What can hang from each mark
dudob: sifi zuke
madez: feki sifi zuke
feki: doni zozo
doni: feki sifi zuke
sifi: doni madez
zozo: feki

Each row was made from one small tree. The marks that hang from a mark follow it in brackets, in alphabetical order. Every link used is in the known rows. Write each row's tree.
Known rows
dudob(sifi(madez)): [-2, 10, 5, -9, -6, -1, -10, -19, 12, 1, -4, -3, -1, 12, -3, -3, -1, 10, 18, 6, 11, -13, -4]
zozo(feki(doni(sifi(madez) zuke))): [1, 9, 4, 6, 4, 9, -3, 11, 8, 1, 11, 5, -3, 15, 15, 8, -5, 2, 5, -4, 7, -3, 4]
madez(sifi): [-6, 16, 9, -5, -5, -7, -28, -35, 15, -4, 3, 2, 1, 8, -2, 1, -1, 12, 8, 7, 4, 2, -10]
doni(feki sifi(madez)): [-1, 15, 6, 8, -7, 3, -6, -4, 13, -5, 1, -3, 4, 17, 4, 11, -5, 2, 9, 2, 8, -5, -3]
zozo(feki(doni)): [-2, 10, -3, -6, 3, -2, -1, 3, 16, 1, 18, 7, -1, 3, 8, 13, -4, 11, 9, 2, 3, -1, -8]
dudob(sifi(doni madez(zuke))): [6, 11, 20, 0, 0, -7, -10, -4, 5, 2, -23, -4, -6, 6, 9, -15, 2, 6, 12, 4, 11, -3, 3]
zozo(feki): [-5, 15, 2, -6, 0, -3, -10, -3, 18, 0, 15, 5, 3, 7, 2, 9, -7, 11, 8, 5, 5, -9, -4]
feki(doni(sifi(madez) zuke) zozo): [6, 10, 0, 3, -3, 7, 5, -10, 10, -3, 6, 1, -5, 16, 18, 12, 3, -2, 8, -6, 9, -3, 5]
sifi(madez(zuke)): [6, 8, 16, 2, 0, -7, -10, -6, 9, -1, -5, 2, -2, 6, 6, -4, -1, 5, 1, 7, 6, -11, -5]
sifi(doni(feki(zozo)) madez(zuke)): [13, 12, 15, 11, -2, -9, 12, 24, 12, -6, -11, 0, -2, 3, 19, 6, 2, -5, 0, -2, 11, 2, 3]
madez(feki sifi(doni) zuke): [7, 15, 23, 5, 2, -17, -38, -2, 1, -6, -19, 2, -3, 0, 7, -6, 1, 9, -10, 7, 5, 20, -11]
dudob(sifi(madez(feki(doni))) zuke): [6, 1, 2, -5, 2, -5, -17, 9, 2, 3, -1, 5, -9, 9, -1, 4, 0, 12, 7, 5, 12, -1, -14]
dudob(zuke): [-6, 10, 2, -3, 1, -5, -14, -21, 18, 3, 6, 6, -1, 12, 1, 5, -4, 10, 8, 8, 8, -13, -2]
feki(doni(sifi)): [-3, 15, -2, -5, -4, 2, -11, -29, 12, -2, 6, 0, -1, 12, 8, 10, -1, 8, 13, 1, 3, 2, -5]
dudob(sifi(doni madez) zuke): [1, 6, 8, -4, 0, -2, -4, -11, 10, 7, -18, -1, -6, 12, 5, -10, 1, 7, 20, 3, 17, -8, 6]
dudob(sifi(doni) zuke): [-5, 13, 5, -5, 1, -5, -14, -19, 14, 6, -14, 1, -6, 13, 4, -7, -1, 9, 20, 4, 13, -4, 5]
sifi(doni(feki) madez): [6, 10, 5, 6, -3, -5, 20, 10, 12, -4, -12, -2, 3, 4, 12, 7, -1, -4, 7, 1, 14, 1, -1]
madez(feki zuke): [5, 12, 14, 1, 3, -14, -30, 3, 7, -5, -2, 4, -1, 4, 2, 5, -4, 9, -10, 10, 2, 0, -13]
zozo(feki(doni(zuke))): [-3, 9, -1, 1, 9, -1, -1, 14, 13, 2, 18, 10, -3, 6, 14, 12, -6, 5, 3, -1, 4, -3, -2]
sifi(doni(feki zuke) madez): [5, 9, 6, 14, 3, -3, 20, 19, 11, -3, -13, 0, 0, 9, 18, 6, -3, -10, 1, -2, 14, 0, 6]
feki(doni(sifi) zozo): [1, 17, -4, -6, -8, 2, -6, -28, 16, -3, 12, 0, -3, 11, 11, 17, 3, 7, 14, -2, 4, 2, -1]

Write each row's tree
[12, 9, 20, 1, 1, -11, -20, 14, -2, -1, -25, -3, -6, 3, 5, -10, 1, 6, 1, 6, 12, 4, -5]  dudob(sifi(doni madez(feki zuke)))
[15, 7, 4, 4, -1, -5, 11, 15, 5, -5, -13, 0, -2, 4, 16, 9, 2, -7, -7, 0, 16, 3, 6]  sifi(doni(zuke) madez(feki(zozo)))
[10, 16, 9, 2, -2, -7, -29, 2, 5, -7, 6, 4, -6, 7, 11, 14, 2, 8, -6, 1, 0, 11, -10]  madez(feki(doni(sifi) zozo) zuke)
[6, 15, -2, 2, 0, -1, -15, 0, 7, -6, 10, 4, -5, 13, 13, 21, 0, 1, -4, -3, 5, 9, -2]  madez(feki(doni(sifi zuke) zozo))
[9, 9, 7, -6, -5, -6, -7, 2, 2, -1, -21, -6, -2, 4, 1, -3, 1, 5, 8, 5, 15, 3, -5]  dudob(sifi(doni madez(feki)))
[3, 14, 19, 5, -3, 0, -23, -15, 8, -2, -7, -2, -1, 15, 6, -4, -2, 6, 4, 5, 5, -8, 0]  doni(sifi(madez(zuke)))
[4, 15, 11, -1, -3, -11, -26, -14, 5, -6, -15, 0, 0, 1, 3, 1, 0, 8, -2, 6, 9, 18, -11]  madez(feki sifi(doni))
[20, 8, 16, 3, -1, -12, -2, 17, 3, -6, -17, 0, -3, -1, 13, 3, 4, 0, -9, 4, 11, 5, -1]  sifi(doni madez(feki(zozo) zuke))
[-6, 18, 6, 8, 3, -5, -4, 10, 14, -1, -10, 0, -3, 13, 13, 3, -5, -2, 12, -3, 12, 3, 5]  dudob(sifi(doni(feki zuke)))
[8, 17, 9, -3, -7, -11, -20, -12, 8, -8, -10, -1, -1, 1, 6, 8, 4, 7, -1, 3, 10, 19, -7]  madez(feki(zozo) sifi(doni))
[19, 4, 9, 0, 0, -11, -5, 20, 3, -6, 3, 5, -6, -1, 12, 11, 4, 4, -9, 3, 6, 4, -13]  sifi(madez(feki(doni zozo) zuke))
[1, 11, 18, -2, -1, -6, -23, -7, 9, 1, -7, -1, -5, 10, 1, -10, -1, 10, 11, 6, 7, -12, -5]  dudob(sifi(madez(zuke)))
[2, 10, -5, -2, 2, -3, 8, -7, 16, -2, 13, 6, -5, 7, 17, 16, 1, 0, 6, -2, 6, -2, 1]  feki(doni(zuke) zozo)
[-2, 18, 3, 2, -1, -6, -4, 6, 20, 1, -3, 2, -6, 13, 9, 7, -1, 4, 18, -3, 14, 0, 5]  dudob(sifi(doni(feki(zozo))) zuke)
[-4, 24, 1, 4, -9, 0, -11, -11, 21, -8, 13, -1, 3, 17, 7, 21, -3, 3, 9, -1, 5, -1, 0]  doni(feki(zozo) sifi)
[9, 15, 12, -1, -1, -14, -24, 7, 10, -7, 4, 4, -2, 3, 4, 11, -1, 7, -9, 7, 3, 0, -9]  madez(feki(zozo) zuke)
[4, 11, 8, 7, -2, 1, -19, -1, 2, -5, -4, 0, 1, 17, 4, 7, -5, 0, -6, 4, 9, -3, -1]  doni(sifi(madez(feki)) zuke)
[2, 17, 2, 10, 1, -6, 15, 13, 19, -5, -2, 2, -1, 8, 21, 16, -2, -9, 2, -5, 11, 3, 9]  sifi(doni(feki(zozo) zuke))
[15, 2, 11, 2, 4, -11, -11, 19, -1, -4, -3, 5, -5, 0, 9, 5, 1, 6, -10, 6, 5, 4, -17]  sifi(madez(feki(doni) zuke))
[1, 10, 9, 0, 1, 0, 3, -5, 7, 3, -20, -4, -5, 12, 11, -9, 0, -1, 14, 0, 16, -5, 9]  dudob(sifi(doni(zuke) madez))
[-3, 7, 6, -5, -1, -1, -16, -15, 12, 6, -2, 2, -5, 17, -4, -5, -2, 11, 18, 6, 13, -17, -1]  dudob(sifi(madez) zuke)
[12, 6, -2, -10, -6, -5, -5, 5, 5, -3, 4, 0, -6, 5, 3, 12, 4, 8, 9, 1, 11, 2, -13]  dudob(sifi(madez(feki(doni zozo))))
[3, 14, 13, 6, 3, -10, -25, -4, 3, -5, -15, 2, -2, 5, 9, 0, -2, 3, -8, 3, 9, 17, -4]  madez(feki sifi(doni(zuke)))
